What can hang from each mark:
kavof: dugun lito nite
nite: kavof rafak
rafak: nite
sigeze: lito vavot
lito: kavof
vavot: nite sigeze
lapura: sigeze

Every row comes from one small tree of marks. The marks that hang from a mark follow it in brackets, in alphabetical order. Every link used is in the known rows. Which tree was each row made from?
Known rows:
lito{kavof}: [ 11.5   1.5 -10.6  -3.8   7.1  -3.2  23.2 -12.8 -15.6 -48.2  -1.1  28.2
   2.1  -2.5 -12.7  15.3  23.7  21.5]
vavot{sigeze{lito}}: [  0.3  -5.4  64.2  47.0  24.7 -31.1  24.6  -2.6  -3.7 -47.3  35.1  15.2
 -32.8  12.5 -50.0 -20.9   7.6  28.7]
rafak{nite{kavof{dugun}}}: [ 23.8  44.6  -4.4  -7.2  41.7 -11.4  31.3   4.1  19.2  -4.0  11.6  19.3
  16.4   0.3 -75.2  36.3 -31.6  40.6]
lito{kavof{dugun nite}}: [ 28.6  26.6 -26.4  -4.5  19.6  25.5 -20.8   0.5   9.8 -17.4 -24.4  39.5
  30.9 -25.2   3.5  30.0  -2.6  36.4]
sigeze{lito{kavof{dugun nite}} vavot}: [ 14.7   3.6   0.4  19.7  22.4  38.9 -24.1 -36.0   6.1 -13.2 -33.9  59.2
   8.6  -8.5  18.3  -6.8 -18.8  21.1]
lapura{sigeze{vavot}}: [-11.7   9.3   9.8  39.2  -5.3   3.4  23.2 -42.2 -33.7 -52.5  36.2  18.2
 -31.4  29.0   8.5 -11.2  24.7  29.4]
lapura{sigeze{lito{kavof{dugun nite{rafak}}} vavot}}: [  8.5  -7.1  -2.2  22.8  -4.3  33.7 -12.4 -43.4  -7.2 -36.2 -36.6  32.4
   2.5  16.4  29.1  21.0   2.0  31.8]
vavot{sigeze}: [ 11.0  22.7  31.2  32.4  17.2 -31.2  25.8  11.5 -16.3 -47.6  49.2   5.4
 -27.9  13.8 -36.6  -7.4  18.0  35.4]
lapura{sigeze{lito{kavof{dugun}} vavot{nite{rafak}}}}: [ -8.1 -34.8  12.9  17.8  13.1   5.1  -0.2 -59.4 -27.1 -55.2 -34.9  10.4
 -26.6  18.7  16.9  27.8   6.0  25.5]
kavof{dugun nite{rafak}}: [ 36.2  32.1 -29.3 -18.7  17.2   7.3 -12.3  38.2  12.2 -17.2  -5.0  16.7
  31.2  -2.4 -19.6  40.1  -1.3  44.1]
lapura{sigeze{lito vavot{nite{kavof{dugun} rafak}}}}: [-12.3 -24.5  26.5   9.5  19.2 -17.1   5.1 -26.5 -14.6 -28.8  -5.7  -2.7
 -40.1  25.4 -28.5  19.3  -9.5  34.6]
sigeze{lito vavot{nite{kavof{dugun} rafak}}}: [  5.5 -17.3  12.8 -16.5  35.1 -21.1   1.5  -1.1  -5.5 -12.9 -10.8   9.4
 -29.0  16.8 -41.7  12.0 -23.3  25.2]
nite{kavof}: [  7.1  13.0   3.4 -14.0  13.1 -25.2  29.2  18.9  -3.7 -21.8  28.5  14.8
 -11.2   4.2 -58.5   6.1   6.6  29.5]
sigeze{lito{kavof{dugun nite{rafak}}}}: [ 28.9  -4.6  -8.7 -12.5  15.8  16.9 -12.0   4.9  18.3 -23.8 -46.2  35.2
  31.0  -8.6 -12.6  36.7  -6.1  31.6]
lito{kavof{nite}}: [ 12.0  22.1 -36.5 -19.0   1.5   8.2   3.1   8.7  -4.4 -31.7  -3.2  41.5
  12.7 -13.1  12.4  11.2  12.0  26.9]
nite{kavof{lito} rafak}: [ 29.9  -3.9  -4.4 -30.5  21.5 -29.5  16.7  37.7  -0.2 -17.9  34.0   5.2
  18.5  33.4 -79.5  35.2  24.9  30.3]
sigeze{lito vavot}: [ -4.8 -11.6  29.5  29.0  16.6   1.1  17.4 -31.0 -10.5 -36.7  17.9  40.0
 -25.9  20.4 -18.5 -31.7   2.1  12.4]

Which tree is each row?
[ 36.4  23.7  -0.4   8.1  48.1  20.1 -41.8  21.5  23.3   3.2  16.4  34.7
  51.5  -9.3 -36.9  27.7   3.7  40.9]  kavof{dugun lito nite}
[-23.9 -19.4  45.4  30.7  30.6  -8.5  -2.6 -43.7 -11.2 -21.7   1.5  11.9
 -45.0   8.1 -26.5  -1.0 -15.6  31.3]  lapura{sigeze{lito vavot{nite{kavof{dugun}}}}}
[ 40.4  22.5 -43.9 -27.1   9.6  16.5 -12.1  18.4   6.1 -24.7 -32.8  24.6
  36.3  -9.2   2.3  49.9   4.8  38.7]  lito{kavof{dugun nite{rafak}}}
[ 35.4  13.0  -2.8 -21.1  20.5 -16.9  14.0  29.0   6.8 -15.8  -2.1  -1.1
  11.3  11.3 -69.6  45.5  -0.6  41.4]  nite{kavof{dugun} rafak}
[ 22.0   8.7  41.1  15.6  66.7 -40.1 -20.8  25.3   0.2  -4.6  42.3  -6.5
 -11.6   5.0 -77.6  24.5  -1.6  44.3]  vavot{nite{kavof{dugun lito}} sigeze}
[  6.2  10.2   3.8  -9.1  17.9 -56.8  26.0  34.9 -29.2 -57.3  39.9 -18.0
 -39.8  20.5 -25.9  16.1  19.9  36.9]  vavot{nite{rafak} sigeze}
[ 20.3  10.1  36.0  38.8  29.3   7.8 -18.5  -6.6  14.7 -23.8 -15.9  34.4
   1.2 -15.8 -14.8   4.0 -12.6  37.1]  vavot{sigeze{lito{kavof{dugun nite}}}}
[-23.5 -18.6  44.2  54.0   1.3   3.6  22.8 -56.2 -20.5 -52.3  22.8  28.0
 -36.7  28.4  -5.5 -24.2  14.5  20.9]  lapura{sigeze{lito vavot}}
[ 16.6   9.9 -20.9 -30.2  28.0 -21.1   2.2  12.4 -19.2 -13.6   2.1  -0.8
 -24.4  16.9 -27.9  26.3 -12.0  32.7]  sigeze{vavot{nite{kavof{dugun} rafak}}}
[ 16.5   1.3   7.1  -3.7  59.0  -8.6 -27.5  -4.9  -7.5   6.6  25.2  17.1
  -4.6  12.1 -45.2  13.5  -8.4  28.9]  sigeze{vavot{nite{kavof{dugun lito}}}}
[-21.6 -18.6  20.3   9.2  29.3 -16.6   9.8 -24.5 -19.4 -38.2  17.8  30.5
 -43.0  10.4  -4.5 -28.4  -3.2  11.1]  sigeze{lito vavot{nite}}
[-17.9 -31.9  38.6  36.0  -1.4   1.1  26.7 -53.0 -10.9 -63.6  -9.9  26.1
 -14.3   6.5 -13.2   9.1  26.6  23.2]  lapura{sigeze{lito{kavof}}}
[ -3.3  -2.4  15.1  45.4   6.6  41.6 -20.7 -61.0  -3.0 -28.7 -27.7  46.9
  -2.2  -0.1  31.2   1.0  -6.3  29.8]  lapura{sigeze{lito{kavof{dugun nite}} vavot}}
[ -8.0 -11.4 -13.6   8.8 -24.2  16.6  11.2 -35.6 -19.8 -50.9 -15.8  35.9
 -14.5  28.9  38.0   2.7  15.6  21.9]  lapura{sigeze{lito{kavof{nite{rafak}}} vavot}}
[ 17.9  26.3  -4.5 -16.6  42.9 -23.5  33.6  12.4  12.8  -5.9  48.6  26.0
  24.7  24.9 -86.4  26.5  -6.1  29.4]  rafak{nite{kavof{lito}}}
[ 15.3 -22.0  34.2  11.9  36.2 -29.4   1.8  -5.7  -9.6 -49.7 -23.2  -1.5
 -22.9   2.4 -28.7  31.7  -0.7  32.8]  vavot{nite{rafak} sigeze{lito{kavof{dugun}}}}
[-28.8 -29.0  16.7  -6.0   0.5 -35.2  29.4 -18.9 -27.9 -43.8  15.8   0.3
 -57.2  37.7 -19.3   1.0   4.3  24.5]  lapura{sigeze{lito vavot{nite{kavof rafak}}}}
[ -6.5 -14.0  -7.2 -15.0  12.7 -31.6   8.7  -4.6 -33.9 -32.2  43.9  -6.0
 -27.7  48.7 -25.9  22.5  25.3  30.6]  lapura{sigeze{vavot{nite{kavof{lito} rafak}}}}
[-10.4 -23.3   2.8 -13.4  18.4 -24.6  18.6  -7.3 -23.3 -46.0   9.1  16.1
 -38.1  27.6  -7.2  -7.9   2.8  13.2]  sigeze{lito vavot{nite{rafak}}}
[ 47.9  20.0 -18.6 -13.3  38.4  11.4 -34.0  39.1  19.7  -4.9   8.2  21.6
  56.4   8.5 -38.3  48.1   9.4  42.4]  kavof{dugun lito nite{rafak}}
[ 15.4   1.1   7.2   1.4  -1.3 -18.2  13.0  18.1  -2.9 -45.9  -2.6  23.2
 -10.5  13.9  -7.3   5.6   9.8  29.4]  vavot{sigeze{lito{kavof{nite{rafak}}}}}
